Each row was made from one small tree. Brackets hold a mark, then the marks that hang from it, in the order of their numbers. Every link used is in the known rows. Write each row's tree.
In the rows, zero is written as 128.
Known rows:
{k_630 {k_419 k_760} k_953}: [ 99 135  99 147 160 143 117  88  90 108 154 142 123 113 120 110 137 129
 194 134 126 114 123 187  99 116 106 114 120 106 137 139 127 107 137 135
 125 109 131]
{k_874 k_419}: [124 124 119 121 139 135 133 100  78 112 151 127 116  97 138 112 118 141
 158 134 125 118 135 126 108 130 112 131 124 110 157 141 133 113 103 138
 105 104 129]
{k_203 {k_105 k_953}}: [ 94 110 133  87 154 143 133 121 120 111 142 137 121  90 121 150 145 134
 151 121 135 131 123 140 104 119 106 134 109 114 107 171 117 132 100 145
 124 108 129]
{k_831 k_953}: [115 127 118  87 131 140 149 123 121  99 135 137 105 114 125 107 106 140
 151 128 128 127 126 141 109 104 125 126 125 112 153 139 123 126 109 142
 128 105 129]
{k_922 {k_630 k_419}}: [123 138 102 129 142 140 144 105 135 105 139 133 108  94 131 100 117 130
 164 135 106 125 130 160 101 127 135 119 115 112 152 177 133 128 138 143
 100  98 140]
{k_922 k_630 {k_899 {k_247 k_589 k_866}}}: [115 110 155 128 163 154 183 129 111  85 115 145 102  91 162  97  97 137
 139 144  98 148 123  85 112 132 146 124 138 114 144 172 125 133  86 143
 110  58 152]
{k_105 k_203 {k_953 {k_630 k_419} k_899}}: [ 98 104 103 103 150 140  99 123  99 114 171 138 103 104 114 120 145 108
 181 158 137 129 101 196 103 136 114 111 116 111 105 174 141 145 137 132
 111 142 126]
{k_247 k_589}: [125 117 119 124 154 147 137 113  89 102 139 139 107 107 136 106 126 142
 118 139 128 132 130 135 113 105 117 119 125 117 139 122 108 133 128 136
 126 112 139]
{k_899 k_247 {k_953 k_630}}: [106 132 142 130 123 159 107 121  66 103 131 128 104 117 149 130 146 128
 175 121 132 114 120 158 108 131  79 116 144 106 101 145 134 131  78 136
 122 137 117]
{k_874 {k_419 k_492}}: [115 122 110 120 134 137 132 106  57 110 151 124 125  97 138 106 104 146
 140 137 128 118 135 142 106 135 102 130 126 117 176 138 121 117  96 124
 118  95 125]
{k_203 {k_105 {k_953 k_630 k_899}}}: [ 99 105 131  99 159 152 141 134  86 115 159 126 111  94 122 149 145 123
 191 127 148 128 110 168 108 140  93 128 111 117  98 186 134 150 112 142
 109 121 119]
{k_922 k_630 {k_899 {k_247 k_589}}}: [127 118 145 133 147 157 157 125  84  80 106 151 101  97 153  85 116 134
 126 144  97 148 127  98 109 107 144 122 136 112 133 168 117 134  99 146
 121  78 151]
{k_419 k_760 k_874}: [112 133 112  78 153 156 125 108  87 103 145 135 116 110 112 113 111 146
 139 121 129 124 138 166 112 126 119 123 130 110 127  92 115 117 133 125
 130 103 128]
{k_831 {k_953 k_630}}: [120 125 126  96 130 149 148 130  97 102 145 138  98 117 128 103 120 126
 168 130 134 125 122 160 111 109 113 124 126 116 145 138 129 149 114 140
 123 120 126]
{k_203 {k_105 {k_953 {k_630 k_419} k_899}}}: [ 97 109 124 110 157 147 136 123  79 117 173 129 108  88 122 148 147 118
 196 134 142 122 101 195 100 139  90 124 102 114 115 210 143 152 110 143
 100 121 123]
{k_953 k_630 k_899}: [124 118 116 135 145 153 135 125  74 111 153 122 103 113 136 110 123 125
 183 133 140 123 120 175 113 144 108 121 127 116 122 139 136 134 135 129
 105 132 117]
{k_922 k_630}: [125 133 108 123 146 145 150 117 140 102 125 131 113  99 129 102 115 135
 158 129 110 132 141 132 108 126 138 124 126 115 138 153 124 125 137 142
 105  98 135]
{k_105 k_203 {k_953 k_630 k_899}}: [100 101 112  92 151 145 105 134  99 111 159 137 107 110 114 121 145 115
 175 150 143 135 112 169 111 137 118 116 126 114  95 152 129 141 134 132
 118 139 121]
{k_630 {k_419 k_492 k_760 k_874}}: [ 99 137 100  88 149 154 122 102  65 105 159 131 119 105 115 106  98 145
 132 131 126 118 129 209 101 130 105 118 122 113 158 109 113 131 125 112
 135 100 129]
{k_238 {k_419 k_492 k_760}}: [106 117  96 111 146 155 107 109  65 100 131 121 119  96 116 117 103 145
 118 131 131 117 136 170 107 112 101 127 125 125 139 151 116 105 135 120
 145 104 122]
{k_953 {k_630 k_419}}: [119 125 119 142 139 151 118 105  76 114 158 137 104 105 140 106 136 117
 168 136 127 119 118 201 103 128 103 120 120 115 141 148 136 144 126 130
 103 133 130]
{k_760 {k_419 k_492 k_874}}: [115 117 107  57 156 137 132 112  44 110 157 142 120  98 130 107 105 152
 135 126 132 129 136 159 114 109 103 139 126 113 118 101 100 139 106 114
 145  88 120]
{k_922 {k_630 {k_953 k_899}}}: [110 131  94 159 171 135 160 110 129 106 140 128 116 107 129  96 123 134
 221 133 120 125 128 138 105 136 122 118 127 106 128 154 129 114 151 146
 108  91 125]
{k_246 k_419}: [115 124 115 121 142 154 108  92 107 107 144 130 119 103 142  97 119 133
 106 124 123 120 132 150 116 137 118 137 129 117 134 106 119 124 150 137
 119  94 128]
{k_246 {k_419 k_492 k_760}}: [102 130  99  97 139 167 100 101  77 100 143 126 131 107 127 100  98 146
  96 124 127 120 135 179 116 138 114 135 133 124 149 109 112 119 155 124
 136  82 123]
{k_630 {k_419 k_492 k_874}}: [102 127 109 110 149 144 124 100  71 112 161 133 115 102 131  97 103 141
 125 134 124 119 127 193  98 130  97 123 121 110 157 109 108 140 114 111
 134 106 128]
{k_899 {k_247 k_589 k_866} {k_953 k_630}}: [101 116 149 125 152 159 137 130  65 102 142 126  97 108 157 142 128 136
 168 133 133 119 112 131 114 138  78 107 145 113 121 149 134 147  76 136
 121 111 128]
{k_922 {k_630 {k_419 k_492 k_760}}}: [110 146  82 108 141 154 140 115 105  97 139 128 122  98 114 102  94 140
 151 136 109 125 134 188 101 130 130 115 120 119 168 177 128 125 143 132
 116  87 134]
{k_105 k_203 {k_953 k_630}}: [100 103 120  90 146 147  93 126 110 111 152 149 114 106 114 118 156 114
 149 146 135 137 121 163 107 120 118 119 128 116  94 139 119 146 129 131
 129 141 127]
{k_899 {k_247 k_589 k_866} k_953}: [ 96 117 146 120 151 148 142 122  93  99 132 124 103 105 154 144 117 147
 153 130 128 120 118 110 112 133  88 113 141 108 125 146 126 124  65 139
 123  96 133]
{k_922 k_630 k_899}: [129 128 129 140 144 155 157 121 114  98 115 148 109  98 144  87 114 133
 143 138 102 146 129 123 104 118 151 128 133 114 133 148 120 123 122 137
 113  88 141]
{k_247 k_589 k_866 {k_899 {k_953 k_630}}}: [117  92 157 126 164 161 157 130  37 114 160 120  84 109 167 152 118 137
 195 150 147 127 106 147 114 126  97 112 151 123 116 122 140 145  79 130
 128 105 130]
{k_105 k_203}: [112 120  96 112 135 138 109 103 132 104 136 138 111 113 120 100 135 133
 135 143 126 136 134 147 105 122 135 125 128 114 118 103 115 115 131 131
 120 130 127]
{k_105 k_953}: [101 109 138  95 158 141 115 126 119 111 141 140 121 101 129 132 130 127
 141 128 128 128 124 145 111 116 115 123 123 109 112 153 116 122 115 135
 126 116 133]
{k_899 k_247}: [107 123 134 119 133 142 120 110 108  96 120 133 115 109 146 108 122 130
 141 122 119 123 136 140 110 134 115 128 129 107 122 145 126 111  94 137
 115 111 126]

Which tree is each row?
[110  97 147 116 167 150 160 124  60 110 151 116  91 108 164 155 106 148
 171 150 142 129 110 126 113 121 110 115 147 118 124 119 133 124  76 134
 132  87 133]
{k_247 k_589 k_866 {k_899 k_953}}
[ 95  97 138  82 159 143 144 131  77  93 140 129 109  93 130 147 132 136
 156 130 135 132 112 123 113 123  99 124 110 109 111 204 124 137  83 155
 121  95 131]
{k_203 {k_105 {k_953 {k_899 {k_247 k_589}}}}}
[106 133 105  97 148 166 119 109  34 109 168 133 115 108 116 104 107 133
 147 133 131 117 125 230 103 135  92 116 125 119 152 116 120 154 131 109
 132 115 125]
{k_953 {k_630 {k_419 k_492 k_760 k_874}}}
[100 131 103  74 150 166 104  95  64 103 155 129 126 105 119  94  93 152
  89 121 128 118 139 181 116 144 108 135 134 120 150  72 103 132 158 116
 147  72 124]
{k_246 {k_419 k_492 k_760 k_874}}
[ 90 105 127 150 184 134 158 114  97 100 148 128 111 110 152 115 115 135
 201 138 133 122 115 115 113 149 100 114 134 105 133 149 130 117  96 139
 114  80 127]
{k_630 {k_953 {k_899 {k_247 k_589 k_866}}}}
[118 132 100 123 146 160 127 116  57 106 164 121 106 112 120 120 119 124
 197 138 135 114 113 219 109 143 111 113 120 116 139 168 150 128 144 130
 100 128 124]
{k_953 {k_630 {k_419 k_760}} k_899}
[ 94 119 122 150 157 134 124 108  89 100 135 130 116 118 145 102 130 128
 209 128 129 116 123 141 107 144  99 122 131  99 111 148 131 100 105 140
 115 104 116]
{k_630 {k_953 {k_899 k_247}}}
[114 121 110  90 159 152 116  99  68 102 143 126 111  94 111 116 113 146
 124 124 130 115 138 154 108 109 106 129 123 114 119 118 118 109 142 125
 140 103 126]
{k_238 {k_419 k_760 k_874}}
[ 98 107 114  96 144 143  90 114 104 113 165 151 110 102 117 118 156 104
 157 154 130 130 109 191 101 121 113 116 119 112 107 163 129 152 129 131
 119 145 132]
{k_105 k_203 {k_953 {k_630 k_419}}}
[110 137  98 107 152 145 148 106 104 106 150 131 113  93 125  88  96 143
 140 135 109 125 133 177  98 134 117 119 119 112 163 133 113 149 134 121
 119  83 136]
{k_922 {k_630 {k_419 k_492 k_874}}}
[ 94 103 102  84 150 134 105 126 122 107 151 134 113 107 111 122 134 127
 158 149 137 136 116 149 110 130 130 118 123 108  99 151 123 117 130 136
 121 126 123]
{k_105 k_203 {k_953 k_899}}
[111 130 101 103 136 147 132 109  42 104 150 121 131 101 123 116  98 150
 145 134 128 117 139 156 110 135 109 126 128 118 175 140 125 109 106 124
 124  92 126]
{k_874 {k_419 k_492 k_760}}
[104 105 131 122 165 141 159 128 100  95 141 118 104 104 151 124  93 138
 161 137 129 127 119 118 119 156 113 117 130 111 141 161 135 120  92 138
 104  86 131]
{k_953 {k_899 {k_247 k_589 k_866}}}
[118 142 127 152 137 156 143 113  87 105 130 140  99  96 146 113 129 138
 167 141 102 132 110 147  92 111 126 117 132 106 130 170 130 126 101 140
 114  99 142]
{k_922 {k_630 k_419} {k_899 k_953}}
[109 122 164 140 126 170 115 125  31  99 119 141 100 114 163 116 146 126
 167 131 121 128 109 148 103 123  93 121 151 106  93 142 130 131  64 130
 126 127 126]
{k_922 {k_899 k_247 {k_953 k_630}}}
[115  85 147 111 174 146 171 119  80 107 152 124  97 103 162 129  93 139
 160 152 136 137 119 130 117 127 131 124 138 124 142 120 131 124  92 132
 121  78 139]
{k_247 k_589 k_866 k_899}
[129 101 149 130 151 164 137 123   4 108 154 125  83 117 157 134 136 136
 178 149 144 129 109 160 113 101  96 110 148 120 109 118 131 145  89 134
 141 124 132]
{k_247 k_589 {k_899 {k_953 k_630}}}
[ 82 111 128 143 174 132 147 112 122 105 143 123 119 110 153 119 112 128
 220 128 131 115 119 129 110 167 100 124 133 102 122 151 140 100  93 136
 103  85 115]
{k_630 {k_953 {k_899 {k_247 k_866}}}}
[103 118 104  90 155 157 115 103  51 102 144 123 115  95 110 110  97 151
 113 126 132 116 138 169 106 115  94 129 126 120 135 115 107 115 136 113
 153  97 121]
{k_238 {k_419 k_492 k_760 k_874}}
[122 130 148 136 138 162 151 127  63  84 105 144  98 101 154 108 129 143
 143 140 100 141 117  94 105 102 123 114 145 105 118 168 119 132  80 149
 132  86 147]
{k_922 k_630 {k_899 {k_247 k_589} k_953}}
[100 103 148 113 155 148 152 121  89 116 146 113  98 110 163 155 103 141
 194 139 140 123 115 141 110 141 110 124 149 115 116 119 142 106  69 128
 122  92 124]
{k_247 k_866 {k_899 k_953}}
[102 122 116  97 152 158 112  94  75 108 157 131 122 102 138  85 100 147
  80 122 128 121 136 165 113 145  98 139 131 117 145  68  97 143 144 115
 142  81 124]
{k_246 {k_419 k_492 k_874}}
[ 89 105 106  97 141 147  87 119  86 114 166 147 117 102 116 110 141 112
 144 156 132 132 110 204  98 125 103 114 122 118 122 157 120 158 118 118
 134 137 127]
{k_105 k_203 {k_953 {k_630 {k_419 k_492}}}}
[120 125 114  93 133 149 155 139  86 102 150 125  94 119 126 107 107 129
 195 134 142 123 114 166 113 125 114 121 125 114 145 149 138 144 122 141
 116 116 119]
{k_831 {k_953 k_630 k_899}}
[103 131 105  81 151 158 126 114  67 103 146 129 125 111 113 106  96 152
 126 124 132 125 139 181 109 132 107 122 132 116 143  88 104 126 125 111
 143 100 124]
{k_419 k_492 k_760 k_874}
[118 126 109 106 135 146 154 127  75 104 165 126  89 114 128 107 108 124
 202 143 136 117 104 195 105 123 110 118 114 112 160 171 148 147 119 141
 107 121 124]
{k_831 {k_953 {k_630 k_419} k_899}}
[108 127 136 156 130 170 120 118  15 113 148 139 102 109 155 110 130 130
 159 146 125 128  99 201  92 116  84 115 140 115 129 138 122 150  79 113
 135 130 127]
{k_922 {k_899 {k_953 {k_630 {k_419 k_492}}}}}
[107 110 114 110 155 146 120 101  63 109 146 124 109  90 127 101 108 147
 106 130 131 117 136 155 102 116  85 132 123 118 134 109 101 125 124 111
 150 105 121]
{k_238 {k_419 k_492 k_874}}
[112 122 129  88 123 148 150 138  77  91 139 124  93 122 136 104 108 124
 196 130 135 119 116 155 115 135 108 122 129 109 136 170 147 136  94 145
 113 112 117]
{k_831 {k_953 k_630 {k_899 k_247}}}
[101 110 131  90 169 148 125 126  60 119 184 133 101  99 124 124 127 117
 180 139 139 118 102 204 105 139  91 114 115 105 119 153 134 158 127 125
 115 123 127]
{k_105 {k_953 {k_630 {k_419 k_874}} k_899}}
[116 130 138 143 136 149 143 110 103  89 116 147 102  93 155  82 117 122
 154 142  91 137 121 140  98 127 146 124 125 106 139 192 137 122  94 143
 102  85 146]
{k_922 {k_630 k_419} {k_899 k_247}}
[109 137 108  90 153 150 121  97  80 105 158 134 111 105 113 113 112 140
 145 129 122 117 128 195 104 126 115 119 119 108 144 113 123 123 134 125
 119 107 133]
{k_630 {k_419 k_760 k_874}}
[110 102 139 123 164 152 161 136  70  99 150 120  96 105 155 120 104 127
 175 140 136 126 115 137 121 161 102 116 133 117 137 162 145 144  98 135
  99  99 127]
{k_953 k_630 {k_899 {k_247 k_589 k_866}}}
[120 108 146 124 141 161 126 119  27 114 148 122  92 117 159 140 134 129
 200 140 144 123 113 175 108 121  97 120 150 116  99 118 140 129  86 130
 131 129 120]
{k_247 {k_899 {k_953 k_630}}}
[ 90 102 145  92 150 152 132 135  72 103 145 126 111  96 132 148 142 118
 192 122 140 125 111 159 110 150  89 130 115 110  93 211 142 143  83 147
 108 116 117]
{k_203 {k_105 {k_953 k_630 {k_899 k_247}}}}
[119 114 125 140 145 151 130 115  36  96 156 128  93 109 146 105 127 119
 171 147 129 119 108 183 112 133  98 108 120 111 142 181 143 148 110 139
 104 125 132]
{k_953 {k_630 k_419} {k_899 {k_247 k_589}}}
[116 130 115 102 129 148 141 119  88 104 157 138  95 111 129 104 120 120
 180 138 129 118 112 188 103 109 110 119 117 114 161 159 136 154 112 141
 117 121 130]
{k_831 {k_953 {k_630 k_419}}}
[ 92 116 148 154 171 145 169 113 135  95 118 148 117  94 163  91 114 126
 200 134 100 138 123  97 102 146 133 129 142 105 126 163 130 113  88 140
 110  55 138]
{k_922 {k_630 k_953} {k_899 {k_247 k_866}}}
